Each row was made from one small tree. The marks that hang from a mark follow it in brackets, in alphabetical order. Every link used is in the known rows. Write each row's tree.
In the rows, 128 means zero.
Known rows
niboru(kimuba(kare lonel tizo)): [148 105 126 130 187 119 162 136  90 105 153 132 156 212  71 128 135 139]
niboru(duzo kare(lonel)): [132  94 112 127 161 105 123 170  85 115 142 130 130 151 114 197 132 121]
niboru(kimuba(tizo(duzo))): [136  94 150 130 154 115 136  94 139 100 149 115 151 198  33 117 138 129]
kare(duzo(kimuba)): [135  93 105 134 154 108 162  72 135 134 146 116 149 120  94 144 140 160]
tizo(duzo(kimuba niboru)): [131  89 116 114 135 101 145  44 149 117 134 118 146  75  87 126 134 153]
niboru(duzo kimuba(lonel tizo)): [139 102 135 145 174 113 132  40  79 108 164 129 157 210  83 138 129 146]
niboru(kare(lonel) kimuba(tizo(duzo))): [143 103 144 121 159 111 128 182 119  83 145 124 138 209  39 145 139 109]
duzo(kimuba(kare lonel tizo) niboru): [149 113 117 113 166 107 167  99  98 101 136 134 153  96  91 131 130 156]
duzo(niboru(kare kimuba)): [135  99 112 109 142 105 181  80  99 105 130 127 137 135  80 158 138 142]
tizo(duzo(niboru(kimuba)) kare): [123  87 118 102 153 105 148 125 150 110 123 134 134 154  81 109 136 157]
kimuba(kare(duzo)): [123  93  93 128 177 111 184 172 138 132 127 117 138 157  92 161 151 147]
niboru(kare(duzo lonel) kimuba(tizo)): [141 113 131 130 163 111 164 176 106  90 145 123 138 209  49 160 143 124]
niboru(duzo kare(lonel) kimuba): [134  96 117 124 162 102 140 123  73 104 153 129 135 198  98 183 130 128]
kare(duzo(niboru)): [121  95 104 131 147 108 171  85 139 130 126 113 142  92  97 147 143 151]
duzo(kimuba(kare lonel tizo)): [154 107 119 125 178 115 153 132  97 112 149 135 155 143  88 137 131 149]
niboru(kimuba(kare(duzo))): [126  94  97 123 180 109 200 124 125 121 139 118 144 207  74 148 150 154]
tizo(niboru): [136  79 126 129 158 110 138 121 133 127 134 105 148 121 115 139 138 132]
kimuba(kare(duzo lonel) tizo): [137 109 124 131 178 115 160 232 123 107 137 121 141 170  72 157 139 122]
duzo(kimuba): [147  89 119 128 146 110 141  66 116 131 155 124 152 103 101 139 125 148]

Write each row's tree
[131 100 115 129 152 104 166  88 116 111 149 112 149 138  94 133 132 144]
kare(duzo(niboru(kimuba)) lonel)
[146 109 130 115 167 104 144 148  86  95 152 133 144 154  85 166 123 136]
niboru(duzo(kimuba(kare(lonel) tizo)))
[131  81 105 121 194 105 155 132 139 109 133 106 155 218 102 116 156 148]
tizo(duzo niboru(kimuba(kare lonel)))
[148 104 114 107 136 100 149 125  95 105 137 130 137  65 110 165 125 136]
duzo(kimuba niboru(kare(lonel)))
[122  97 105 110 158 105 182 115 137 118 123 134 134 154  92 122 139 171]
tizo(kare(duzo(niboru(kimuba))))
[124  97 109 126 150 106 189  37 128 117 138 112 148 140  82 132 141 159]
kare(duzo(niboru(kimuba)))
[148 110 138 136 154 111 140 128 122 106 157 120 151 130  76 138 129 137]
kare(duzo(kimuba(tizo)) lonel)
[121  84 114 107 149 108 131 172 162 123 111 135 127 103 100 124 136 148]
tizo(duzo(niboru) kare)
[127  87 124 118 144 105 153  47 142 111 137 112 148 138  70 119 138 144]
tizo(duzo(niboru(kimuba)))
[140  92 147 112 163 114 132 211 138 108 120 129 136 148  94 121 134 136]
kimuba(tizo(kare niboru))
[130  95 115 106 163 101 160 150 127  96 135 118 143 157  80 132 135 132]
tizo(duzo(niboru(kimuba(kare(lonel)))))
[124  93 111 107 145 102 167  90 134  99 122 119 135 152  62 148 147 139]
tizo(duzo(niboru(kare kimuba)))
[128  98 112 133 150 106 150 131 126 121 137 113 142  89 113 148 134 136]
kare(duzo(niboru) lonel)
[127  93 100 117 178 105 166  95 126 110 133 121 150 168  91 122 145 154]
tizo(duzo(niboru(kimuba(kare lonel))))
[135  99 139 121 173 110 133 252 147 103 122 122 133 162 100 126 140 134]
kimuba(tizo(kare(duzo lonel) niboru))
